Each row was made from one path, in order. Every step used is in the known rows, and no mark comes twice. Write each row's path.
Known rows
rikam pilot: [ -4   9  -7 -14  17  -5   7 -14 -10 -26  16   1  13 -30   6  13   6   3
   8  -3  10  -2  -3   5 -10   4  -3   0  -1   4   7  -5  -4  11]
pofe zuzo lamak: [-20   9  10  -8  25 -24  13 -35  -9 -20  20   3  30 -15   8  20   8   0
  11  10  16   0   3   8 -14   2  -8  15   8  18   4  -4  -4   0]
sono lamak zuzo pilot raro: [ 17  12   0 -17  17  22   9 -33   3 -43  23  -8  16 -18  -9  -5   8  11
   5   4  23   1 -13  23  -6  33  10  -9  15  24  12   9  11  14]
gusuvan raro: [-11   6  -4  -2  23  -8  19 -11 -19 -20  28   9  17  -5  10   5   9   1
  12  11   8   1   2  17   3   8  -5   2   4  18  20  -9  -3   1]
miba lamak buded pilot raro gusuvan: [ 11  28  18   9  13  14   5 -43 -14 -25 -17  16   4 -12   6  22   4   8
  18 -15  20 -16 -10   5 -19  10  12 -18  15  30  18  -5 -19   3]
ralemeb raro gusuvan: [  1  16  -6 -14  12   7  11 -33 -22 -20  21   5  20 -14   2  20  -5   2
   5   2  19  27 -10  -3 -11  16   7 -21   5  20  12 -13 -14  -1]
ralemeb raro: [  5  13   0 -23  18   2  13 -26 -24 -23  23  -1  24 -11  -2  10   5   3
   4   7  16  18  -4   2  -5  14  -4 -17   0  21  11  -7  -2   7]
zuzo pilot raro gusuvan: [ 14  19   0  -6  10  14  13 -24  -9 -28  20   8  29 -15   8  14   6   5
   8   2  23   9 -10  12  -2  15  21 -26  16  23  13  -2  -7  -1]
miba lamak: [  3   7  12  -8  19   1   7 -33 -14 -24  12   5  16   5   5   7  13   1
   8   2  13  -8 -12   8  -4  10  -8   1   0  25   6  -3  -2   7]
rikam lamak miba: [-10  12   0 -17  19  -9  23 -19 -12 -39   9  -7  15 -13  13   7  11  -1
  -8   1  27  -8 -14   9  -2  16  -6   6  -6  16  12  -5 -15  15]
vimo pilot miba lamak zuzo: [  5  19  24 -15  25  16   9 -38 -17 -30  12   2  11  -8   7  -2  -3  11
  22  -1  16 -17 -20  16 -15  25 -26  15   5  18   4 -11   4  13]
pilot zuzo: [-10  -5   1 -15  26 -10  20 -20 -15 -18   7  10  29 -14  15  10  14  11
   3   3  18   2  -6   4  -6   8 -10   5  -4  20   7  -2   6   5]
pofe zuzo pilot: [-12  12  -2 -17  19 -15   7 -29  -2 -18  21   3  33 -17  12  10  12   3
   0  14  16   0   1   9  -2   4  -1 -10   0  17   7  -2  -4  -2]
buded lamak miba: [ -6  13   3 -20  12  -8  22 -20 -16 -27   6  -5   9  -9  12  -9  15   1
 -12  -2  13 -12 -19   2  -4   1  -3   1 -13  21   6 -18 -11  15]
zuzo pilot miba lamak buded: [  5  29  31 -21  14  10   4 -47 -13 -23  -1  18  23  -1   1   2  20   4
  -1   4   8 -32 -10   4  -8  11  -4 -13   1  35  10   0  14   8]
vimo nafit: [-20  17   2 -20  28 -10   9 -25 -23 -22   7   3  27 -10  -1   9   2   8
   5   4  16  12 -11   6 -13  16  -4  -8   8  18  10  -2  -4   3]
rikam pilot zuzo lamak buded bapa: [-17   6  11 -13  20 -11  12 -32 -10 -20 -27  11  30 -38  -1  15  20  16
   4  -6  18 -27   8   5 -24  -8   3  19   3  27  13  -5  10  32]
zuzo pilot miba lamak buded bapa: [  5  35  30 -19  10   7   2 -50 -17 -21 -10  15  26  -1  -3  -1  24  14
  -3   2   6 -31  -5   7  -7  -5  -1 -17   0  41  15  -4   7  18]
lamak miba: [ -8  16  -1 -15  20  -8  23 -21 -21 -35   7  -4  11  -8   9  -2  11   0
  -5   3  14   2 -10   6  -2   7  -7  -1  -5  15   7 -13  -6   5]
rikam lamak: [ -8   4  -1 -14  20  -9  13 -19 -10 -28  19   3  26 -12  12  16  10   3
   0   4  26   1  -9   9  -2  14  -4   3  -2  19  15   3 -14  12]
nevup sono lamak buded: [  4  14   3 -17   7   0  13 -34 -19 -18   3   2   9 -11  -7   2  13  21
  -4  13   0   9   0  -2 -13  17   3   4  -1  38   4  -1  20   7]
sono lamak zuzo pilot vimo: [ -5  13  -4 -17   9  13   5 -40  12 -39   9  -8  18  -9  -5  -4  -4  11
   2   6  21   6  -4  20 -13  33  -3  -1  12  13  11  12  14  10]
pilot miba: [ -4  20  13 -19  22  -9  17 -28 -23 -23  25  10  20 -11  10  11  12   6
   6   6   4   5  -8  -2  -6   4 -16  -6  -1  16   7  -5   3  -5]
zuzo lamak miba: [-17  13   8 -12  21 -13  22 -30 -17 -39   7  -7  16  -6   3   2  12  -3
  -2   8  19  -3  -7  15  -8   7  -3  14   5  18   5 -11   2   9]
bapa buded pilot miba lamak zuzo: [ -8  31   6 -19  21  -1  -1 -54   5 -37   0  15  -1 -15  10   8   1  11
  17 -13  19 -27 -14   8 -19  19 -24  -9   5   3  14 -12 -19   2]
nevup sono lamak buded bapa: [  4  19   1 -17   5  -5  11 -38 -23 -15  -6  -1  12 -11 -11  -1  15  30
  -6  12  -2   9   4  -2 -12   2   4   1  -2  44   9  -6  13  18]
vimo pilot zuzo: [ -6  -6   3  -9  26  -4  22 -15 -20 -19   4   5  30 -17  16   8   9  19
  13  14  24   2  -5  12 -11  15 -11  15   3  18   8 -10   8  13]
bapa buded: [ -2  18 -11 -17  18  -6  14 -27  -6 -30  13  19  17 -10  10   9  13   7
   3   7  18   4  -4   0 -10  11  -3 -14   2  13  17 -12 -10   3]
bapa buded lamak: [  1  16  -7 -21  11  -5  15 -25  -2 -23  12  18  17 -10  13   3  18   8
  -5   2  19 -11 -13  -2 -12   6   2 -12  -6  17  14 -16 -16  12]
pilot zuzo lamak: [-19  -9   9 -11  25 -15  20 -30 -11 -23   7   8  34 -11   9  14  16   8
   7   6  23  -4  -3  11 -12  10  -7  19   6  22   4   0  12   9]
nevup sono: [  2   6  -4 -21  13 -11  14 -18 -23 -16  17  -2  20  -7   9   3   6  14
   7   9   5  14  -1   5   0   7  -4  -3  -5  24  -2  -5   5   1]
pofe zuzo: [-12  11   2 -13  26 -20  14 -26 -13 -16  20   5  24 -16  14  16   9   2
   6   7  10   6   0   0  -9   2 -11   0  -4  15   6  -6 -10  -5]
raro gusuvan: [-12  14  -7  -4  14  -2  12 -26 -14 -20  16  10  17 -11  13  17  -1   3
   3   1  15  20 -11  -1  -8   6   4  -9   4  17  10 -10 -14  -6]

Which path is each row?
[  8  28  30 -17  16   8   6 -39 -16 -22  -4  17   8 -22   1  15  16   3
  11 -13   1 -38  -8  -6 -19   7 -11   1   2  20   7  -4   7  12] : rikam pilot miba lamak buded
[-28  10  -8 -11  20 -27  21 -41   0 -42 -18   6  15 -24  15  12  17  13
   3   2  34 -20  -2  13 -20  10  -8   9  10   3  13 -17  -9  10] : bapa buded pilot zuzo lamak miba
[ -4  16 -15 -34  10  10   2 -30  17 -32   7  13  21 -19   9 -13   6   6
  -9  -1  31 -22 -19  11 -10  16   6 -17  -5  17  16 -11 -12  22] : bapa buded lamak zuzo pilot
[  2  21  -3   7  14  -2  11 -27 -13 -27  10   4  11 -21  12  23  -1  10
  19  -8  21  14  -5   9 -11   6  10 -21  16  11  15  -7 -26  -6] : buded pilot raro gusuvan
[  1  20  23 -22  26  10   7 -42 -12 -29  15   7  10  -3   5   0   2   3
  11 -11  11 -19 -20   6  -9  18 -25   5  -2  19   3  -3   1   3] : pilot miba lamak zuzo
[-30  16   9  -2  18 -14   2 -38  -8 -27 -13   7  16 -18  -1  11   5   7
   4   7  19  -9   4  15 -19  -2   3   2  10  25  15  -4  -4  11] : zuzo lamak buded pilot
[-15  -1  10  -6  24 -11  32 -26 -21 -35  -8  -7  26 -17  12   3  13  12
   9  14  31 -11  -9  21 -16  18 -11  32   9  17   4 -17  12  20] : vimo pilot zuzo lamak miba
[-12  23  16 -15  23  -2  -4 -48  -4 -30   5   2   3 -12   7   4  -4   8
  16 -13  13 -21 -14  13 -12  12 -25   0   1  10   6  -5 -13   1] : buded pilot miba lamak zuzo
[-21   5   0  -3  18 -11   9 -40  -6 -22 -16   8   8 -24   1  13  15  24
  -4   6  15  -5   0   4 -21  12  -3   6   4  24  17   0   6   9] : sono lamak buded pilot zuzo
[-20   6  17 -11  24 -12  16 -36 -17 -18 -24  13  36 -14   0   8  22  18
  -3   3  20 -14   4   6 -18  -9   1  14   2  41  15  -4  11  26] : pilot zuzo lamak buded bapa
[-16  20  15  -9  19  -7  10 -37 -20 -23 -13   8  28  -9  -6   4  16  10
  -3   5  14  -5   5   9 -16 -12   6   5   4  40  17  -7   2  23] : zuzo lamak buded bapa
[ -7   7  -1 -25  19   6   7 -21  -3 -22  12   2  14 -15   9 -10   2   2
  -3  -9  20  -9 -22   7  -9   8  -6   3 -12  21   7  -8 -12  18] : buded lamak zuzo
[-19  31  15 -13  19 -11   7 -36 -19 -22  -5  14  11 -20   6  12   8  12
   3  -1   4 -10   2   0 -16  -3 -12 -12   0  19  15  -6  -6  -2] : lamak buded pilot miba
[-18  29   3 -14   8 -14   4 -46 -16 -21 -29  -8  13 -15  -9  11  -7  32
  14   6   7   8   8   6 -34  27  -3  -5  20  21   9   8  10   2] : nevup sono lamak buded pilot vimo nafit
[-25   6   3  -9  23 -13  10 -29 -11 -17 -23  15  19 -24  12  13  12  16
   0  -2  20 -12   2   3 -17   1  -5  -3  -4  24  16  -4  -1   8] : lamak buded pilot zuzo
[ -7  15   0 -22  16  13   6 -28   6 -35   1  -2  28  -9   7  -6  -7   4
   6   0  24  -1  -4  19  -7  20  -5  -9   5  12  10   8   5   7] : lamak zuzo pilot vimo
[  3  22  21  -9  16   5   4 -40 -21 -19 -18  12  17   2  -4   2  20  11
   0  -3  10 -19  -4   3 -10  -7  -1  -4  -4  43  16  -8  -3  22] : miba lamak buded bapa
[ 21  12   5 -11  19   5  16  -9 -14 -31  18   2  16 -33   6  16  12   4
  20 -10  12  -5  -2   6 -11  10   4  -8   9  10   9   0  -3  12] : rikam pilot raro
[-15  -9   2 -12  22 -15  15 -25  -4 -25   5   4  27 -35   7  21  12   7
  13  -3  21 -14  -1   9 -19   8  -4  23   9   8   4  -1  10  17] : rikam pilot zuzo lamak
[  6  19  22 -20  14   3   5 -43 -11 -27  20   9  25   3   5   5  17   4
   6   9   9 -21 -12  11  -1  13  -9 -12   4  22   5   0   9   3] : zuzo pilot miba lamak
[-33  -6   1  -3  23 -26   9 -35  -5 -24  -4   3  26 -20  12  17  10  14
  11   7  26  -6   3  17 -15   3  -8  14   9  13   9  -3  -2   8] : buded pilot zuzo lamak
[  9  19  19 -16  16  -1   6 -36 -15 -26  19   7  10 -19   6  17  12   2
  18  -9   3 -26 -10  -1 -13  10 -17   4   2   7   2  -4   1   5] : rikam pilot miba lamak
[ -7  19   9 -37  13   8   5 -32   0 -24  19   4  24 -19   8 -11   6   6
  -6  -3  16 -20 -22  10  -6  11  -5  -9  -8  20   5  -5   0  14] : buded lamak zuzo pilot miba
[ -7  24  20   2  11   0   2 -44  -5 -24 -29   7  10  -1   7  12   3   7
  16  -5  13 -22   5   9 -21   9  -8  -6   8  22  15   3  -7   6] : miba lamak buded pilot vimo
[-11  19  13  -2  16  -2  -2 -41 -10 -23 -17  10   5  -5   2   8   9   7
   5  -3  14 -22  -4  10 -14   3  -3  -7   0  28  14  -5  -9  11] : miba lamak buded pilot
[-14   4  -5 -21  27   3   8 -21   0 -34  14   0  20 -18   9   6  -3   1
   0  -6  34  -6 -16  13  -5  21  -9   7  -5  17  14   5 -16  17] : rikam lamak zuzo
[  3  28  36 -16  20   6  11 -44 -23 -21  -1  20  13   0   2   9  18   4
   5  -3   3 -26 -11  -5 -13   9 -13  -3   0  34   9  -3   9   4] : pilot miba lamak buded
[-17   0  11 -13  23  -6  13 -28  -7 -23 -16  15  27 -37   3  18  15   7
   6  -6  20 -27   3   4 -25   7   0  22   6  20   9   0  16  21] : rikam pilot zuzo lamak buded
[-18  -1   2 -15  21 -16  25 -26  -9 -35  -6  -5  18 -35  10  13  15   3
   5  -5  23 -24  -4  10 -16  11  -6  28   5   5   1  -9  10  19] : rikam pilot zuzo lamak miba
[-25  22  15   1  12 -13   6 -41  -5 -29 -25   4  21 -11   3  15   0   8
  14   3  18  -9  14  15 -27   3  -2   4  16  19  16   4   0   8] : zuzo lamak buded pilot vimo
[ -6  24   8 -13  19  -3   9 -27 -22 -18 -13  11  22 -11  -1   1  15  12
  -6   3   9   0   2   0  -9 -12   3  -9  -7  38  20  -9  -4  19] : lamak buded bapa
